Each row comes from the steps of one walk. Every step used is in the known rows, and no mark comes twice. Write the walk behind each row, first mark first.
In the rows, zero is written as 128.
Known rows
V/E/L/J/K: [114 214 128 189 161 138 122 144 175 199 134 137  76 103 156 123 146 148
  35 101 173 205 108  78 107 121 173 150 159 132  76 105 159 103 139 155
 132]
H/Y: [132  97 136 154 140 106 119 118 123 120 135 148 159 147  85 105 101 144
 157 176 122 140 113 160 136 110 103 133 130 145 135 156 147 121 119 108
 135]
K/J/H: [112 187 140 116  88 106 131 178 100 124 120  96  92 120 183 137 118 129
 164 125 109 154 129 114 121 144 133 162 146  82 124 134 129 160 147 122
 152]
U/J: [149 146 165 129 180  84 154 145 150 125 126  82 121 149 117 148 106 132
 104 159  76 126 105 109 195 113 114 141  75  81 147 122 119 137 151 139
  96]
L/E: [123 149 143 146 125  94 139 122 163 135 121 138 132 133 113  94 140 134
 116 158 108 143  83 127  82 154  80 130 157 151 126 136 131 112 120 118
 138]
D/X: [121 109 131 107 163 118 126 103 128 130 167 113 190 130 110 179 151 152
  92 139  86 118 124 165 120  95  65 109 147 160 152 125 140 100 142 136
 110]
X/D: [156  61 135 132  98 124 108 111 156  97 146 114 134 137  91 117 131 134
 116 149 125 110 133 151 121 114 102 121 138 122  88 155 135 117 174 124
 150]
H/Y/V/J/K: [140 194 153 111 154 125 163  96 124 108 180 122 105  81 145 151 172 141
  97 123 157 182 154 114 138 109 135 132 132  81 139 101 143 147 116  97
 130]
V/E/L/F/H: [ 74 136 112 126 155 183 114 156 136 118 135 163 126 128 124 138 110 129
 108 161 152 144 102 148 128 103 108 105 165 171 114 149 110 106 130 184
 145]
V/Y/H: [111 123 137 169 145 106 135 124  83 114 103  94 153 131 128 148 117 144
 103  59  77  87 125 214 166 108 175 141 183 126 113 163  97  96 185 137
 134]
Y/H/J: [145 152 121 112 126 175 108 183 127 118 124 104 143  98  98 155 172 126
 128  61  87  97 137 119 155 115 145 125 140 103 140 142  88 101 238 130
 141]
V/Y/H/J: [128 164 132 139 133 169 116 166 100 118 100 102 148 110 104 134 179 124
 121  42  80  85 141 159 194 120 153 144 156  93 129 165  95 101 235 128
 142]
F/H/J/N: [167 131 124 142 135 177 120 186 150  84 104 161 116 106  93 135 126 133
 196 104  87  68 136 126 144 149 115 105  95 134 135 169 103  88 175  98
 161]
Y/V/E/L/F: [ 97 128 149 153 139 157 135 100 114 156 142 150  97 123 155 143 154 111
  60 157 176 160  88 114 115 102 101 116 175 132 126  78 142 141 129 202
 147]
L/E/V/Y: [120 134 148 161 160  40 174  89 112 127  68 145 119 172 122 102 162 130
 109 140 127 112  90 168 148 202 107 152 150 134 115 167 142  94 123 114
 150]
F/H/J/K: [136 230 120  94 169 194 124 178 164  81 121 132 118  80 113 138 171 137
  90  97 109 141 144 121 140 115 149 135 127 100 130 186 117 116 175  99
 156]
U/J/H/Y/V: [137 105 161 106 150  93 131 114  70 117 116  66 120 111 165 159 102 117
 167 157 123 159 141 136 154 123 153 113  98  84 186 114 138 194 137 109
 149]
L/E/V/Y/H/J/Q/S: [133 153  56 103 132  91 158 142 125  76  94 167 107 123 114  99 157 116
  81  77  78  65 129  91 158 145 151 137 142 121 113 172 117  80 173  98
  60]
F/D/X: [126 103 132 103 187 156 100 105 155 115 151 100 187 113  96 169 140 171
  94 155  77  94 158 129 108  70  80  91 159 202 152 127 123  77 144 115
  82]
X/D/F: [157  72 151 127  51 158 118  96 160 114 120 135 146 131 115  99 114 115
 125 159 161  65 117 129 104 116 116 124 103 129  79 137 123 134  94 127
 169]
J/Q: [158 129 112 126 126 108 154  99 127  75 108 114 141 108 128 107 141 164
  79 139  67 140 141 115 117  95 111 134 129 100 124 174 136 107  93 131
  42]
J/H/Y/D/F/Z: [141  81 195 116  71 102 119 112 163  82 138 132 136 189 167 103  78  98
 130 103 127  85  90 150  95 148 161 189  75 127 135 101 150 194  76 114
 143]
V/J: [132 149 131 130 124 112 173 113 143 120 190 118 130 117 118 129 167 140
 120 128 124 142 140 105 151 132  59 138 124  91 126  86 111 115 116 122
 101]
E/L/J/H/Y: [ 95 114 121 174 121 123  83 163 124 153 134 126 136 126 166  98  77 126
 165 145 161 184 122 123 119 142 156 135 149 143 122 125 152 135 132 141
 155]
Y/V/E/L/F/H: [ 81 129 121 114 157 183 122 136 110 123 124 142 113 117 137 156 123 122
 113 153 162 149 118 146 131  97 120  87 164 159 133 134 112 134 135 181
 149]
K/J/N: [168 150 161 177  97 109 149 160 133 126 111 170  73 138 117 139 106 147
 201 127 111  87 121 115 139 132 119 132 126 125 110 134 136 112 152 111
 136]
H/Y/V/E/L: [109 130 121 175 148 142 128  99 108 201 126 115 102 126 155 116 140 132
 100 153 182 168 104 126 123 141 112 126 153 132 113  66 187 150 140 154
 147]
H/Y/V: [145  83 152 133 144 103 138  75  76 122 108 102 131 120 118 139 128 131
 162 153 141 143 143 156 139 105 123  96 127 118 170 125 145 174 130 101
 138]
J/H/Y/D/X: [120  80 102  94 152 125  79 123 135 125 178 119 209 150 121 169 120 125
 124 119  77 127 153 171  98 118 117 114 152 160 166 123 135 117 141 144
 106]
D/F/Z: [145 101 218 130  80  98 158  91 162  92 131 131 123 177 150 110 105 121
 102 120 136  74  67 144 116 123 115 182  73 130 124 103 156 177  81 109
 143]
U/J/H: [125 153 148 107 152  88 140 172 123 103 130  60 118 120 189 154  90 123
 114 145  71 147 111 111 145 153 140 157  84  63 152 122 114 151 142 132
 141]
K/J/H/Y/D/F/Z: [136 118 207 111  47 107 118 135 156 102 134 140 110 200 166 104  83  98
 159 102 138  93  99 136 113 136 168 195  87 120 127 102 159 206  96 117
 134]
H/Y/V/J: [135 121 146 116 126 110 163  85  94 129 180 107 127 107 121 140 167 129
 166 142 158 160 164 115 166 116  84 109 122  92 160  75 127 158 119 107
 109]

Which walk is each row?
[139 121  63 101 125  92 177  91 112  74 160 149 111 108 122  99 133 128
 106 123 109 111 165  86 160  92 105 118 119 103 130 117 133 137 100  85
  23] : H/Y/V/J/Q/S
[138 106 121 117  64 155 116 120 154 125 146 140 160 142 149  97 104  92
 156 124 144  95 143 110  96 152 144 142  99 110 122  98 106 151  47 132
 130] : V/J/H/Y/D/F
[137 133 134 137 140  94 154  89  82 202 120  98  94 119 115 156 166 146
  91 142 129 166 112 122 108 122  98 131 115 122 130  95 141 137 118 122
 131] : Y/V/E
[151 221 130 108 155 176 117 174 150  98 135 120 117  71 125 163 178 138
  68  60 102 130 133 116 130 106 184 144 147  88 125 154 111 100 212 116
 156] : Y/H/J/K
[143 131  62 100 127  92 193  87 118  71 152 132 101 100 135 112 148 126
  78 103  95 101 165  78 150 100 102 117 119  88 127 110 122 136 106  92
  20] : Y/V/J/Q/S
[129 104 105 102 117 175 119 138 162  98  93 131 158 143 110 117  88 112
 152 117 117  68 145 152 110 127 147 101 107 153 121 167  81 134  82 131
 127] : Y/D/F/H
[106 154 112 187 146 141 137 122 148 195 135 124 102 135 152 107 143 140
  64 144 157 156  83 115 109 152  92 150 154 131  84  75 174 118 139 165
 141] : V/E/L
[119 120 132 116 119 133 127 106  75 200 113 132 122 121 101 138 124 138
 156 172 164 150 117 138 115 107 119 116  98 161 128 120 136 139  77 115
 151] : D/F/H/Y/V/E
[136 229 140 128 159 172 126 162 129  96 116 120 123  84 133 147 183 138
  62  45  93 122 137 147 159 110 190 159 160  82 114 171 116 104 209 113
 157] : V/Y/H/J/K
[114 106 127 135 125 105 105 144 104 105 139 126 154 125 144 112  84 134
 164 168 116 156 114 157 111 137 126 149 130 126 140 153 142 136 114 108
 164] : J/H/Y
[134  77  91 124 155 136  91 141 156 101 125 141 167 170  73 114  87 121
 167 119  93 119 161 173 124 125 150 111 135 155 142 172 105 126 132 129
  99] : F/H/Y/D
[131 117 137 138 138  96 136  94  72 206 130 119 108 127  97 143 147 148
 125 164 143 177 111 136 117 112 103 131 116 140 136 104 155 136 112 116
 137] : H/Y/V/E
[131  91 146 115 133 102 129  96  62 112 113  82 129 103 164 144 116 123
 168 144 136 157 144 154 117 128 143 109 126 102 176 123 139 185 125 100
 165] : J/H/Y/V
[127  85 121  97  87 183 108 136 152  89 108 132 157 125 104 114  88 125
 167 155 148  69 137 161 122 111 129  95 109 160  94 185  98 123 107 121
 165] : X/D/F/H
[116 195 137 181 160 136 110 128 143 206 129 132  77  97 155 131 143 144
  68 113 197 216 126  89 117 109 188 131 155 136  98  99 171 129 140 143
 139] : H/Y/V/E/L/J/K
[116  77  95  87 172 144  78 126 144 121 170 136 216 161  80 171 115 135
 142 125  82 113 164 189 122  96 110  90 149 191 164 149 124 102 145 143
  88] : F/H/Y/D/X
[143 149 103  86 110 225 102 175 166 106  92 131 152 120  90 110 154  97
 162  89 111  70 158 110 149 134 130 111  96 117 136 167  78 132 150 122
 135] : Y/D/F/H/J
[142 107 119  98  69 118 124 123 165 134 133 167 144 153 147 100 118  84
 168 147 170 102 120  84  73 201 144 132  97 133 126  92 112 129  48 132
 147] : L/E/V/J/H/Y/D/F
[116 160 141 122 105  98 126 133  53 215 128 113  82 122 135 150 142 141
 163 159 151 195 122 117 121 124 126 148 127 121 133 102 159 158 126 119
 148] : K/J/H/Y/V/E
[142  96 210 146  87  99 150  77 166  91 109 127 132 206 151  91 110 103
  91  72 114  58  93 175 135 140 145 194  87 119 118 112 147 186  84 121
 120] : V/Y/D/F/Z
[120 144 131  95 112 107 163 117  86 105 166  63 110  80 205 156 155 118
 137 110 127 164 155 108 114 162 112 131 121  59 158  75 109 168 117 114
 148] : Y/V/J/H
[138 146 127 102 133  55 186 118 157 135 171 153 102 137 116 138 188 129
 137 163 162 149 109  65 121 204  64 127 121 122 133  80 118  82 117 120
 123] : L/E/V/J
[112  99 125 120 119 160 105 140 125 107 113 164 175 139  88  99  65 134
 200 186 148 104 122 171 136 102 126 109 111 178 126 184 119 125  77 106
 153] : D/F/H/Y
[155 153 107  90 116  68 183 105 142  92 146 143 114 112 131 115 185 154
 104 157 118 162 139  53 116 157  87 129 121 106 130 127 130  75  85 132
  39] : L/E/V/J/Q
[ 92 128 122 184 115 165  94 138 128 244 102 133 103 124 139 106 104 124
 151 131 221 174 128  86 133 119 164  99 133 182  96  91 141 135 112 168
 133] : D/F/H/Y/V/E/L/J
[127  99 106 105 135 138 139 123 142  98  64 142 147 164 115 122 102 108
 153 114 133  57 142 167 136 164 160 112 104 153 118 181  88 119  81 128
 137] : E/V/Y/D/F/H
[119 112 119 106 125  78 133 145 105 110 173 141 134 126 145 134 115 130
 181 176 153 166 122 115 125 176 114 146 114 115 145 117 135 116 109 108
 158] : E/V/J/H/Y
[114 115 113 122 122 172 127 124 142  97  74 129 164 153 116 100  92 111
 145 101 112  60 150 184 140 131 153 117 118 148 111 184  84 135  79 131
 126] : V/Y/D/F/H
[178 116 119 134 106 202 111 180 173  93  93 173 125 120 100 124 117 107
 198  84  97  35 147 115 125 159 144 106  79 133 129 155  89 102 143 109
 152] : Y/D/F/H/J/N
[ 86  94  94  99 168 177  65 134 145 157 188 165 197 161  97 170 124 122
 109 142 122 141 137 170 113  90 105  96 174 206 147 115 138  96 145 191
  99] : V/E/L/F/H/Y/D/X
[139 150 127 122 145 138 127 165 100 119  89 115 131 124 103 155 187 121
 129  57 103  79 134 140 190 154 160 137 141 100 136 163  95  85 236 128
 154] : E/V/Y/H/J
[ 90 154 110 176 116 120 102 170 130 199 128  93  93 109 202 120 111 127
 100 107 154 197 111  84  92 168 154 150 145 127  98  88 137 127 135 166
 154] : V/E/L/J/H
[129 132 107 171 118 125 112 109 111 185 102 120 106 105 146  94 135 156
 100 129 153 207 152  66 131  91 157 114 144 138 109 121 165 118 108 169
  36] : H/Y/V/E/L/J/Q
[104  87 141 119 156 162 117 102  83 102 112 127 130 115 135 143 109 116
 168 161 176 144 143 164 150  91 138  70 157 145 168 133 135 176 140 143
 152] : E/L/F/H/Y/V
[123  73 104 116 150 148  86 142 154  87 134 169 164 172  72 122  88 109
 156 131 104 122 154 170 124 103 148 105 149 161 148 175  95 123 125 154
 102] : L/F/H/Y/D
[139 122 136 121  51 154 103 139 144 139 107 147 141 158 145  98  89  93
 179 128 144  92 138 114 103 138 168 146 115 118 116 124 119 168  71 136
 135] : K/J/H/Y/D/F
[173 118 139 148 125  65 178 133 162 114 158 189  84 130 120 146 143 137
 179 149 142 100 105  78 104 213  87 118 100 139 128  88 122  60 113 105
 147] : L/E/V/J/N
[114 125 131 144 122  92 112 122  65 230 127 107  96 115 131 147 134 140
 140 146 156 208 123 108 107 125 140 134 116 143 133  96 145 137 113 128
 144] : L/J/H/Y/V/E
[ 95 133 108 155 157 158 122 119 109 189 120 118 106 122 148 122 125 133
 124 155 184 166 114 139 127 136 119 111 150 151 113  89 174 147 142 151
 150] : F/H/Y/V/E/L
[116 141  44 164 130 102 146 130 153 156 126 159  83 125 132  82 114 136
  48 103 120 132 126  55 131 104 133 136 138 145  77 117 146 101 118 133
  25] : V/E/L/J/Q/S
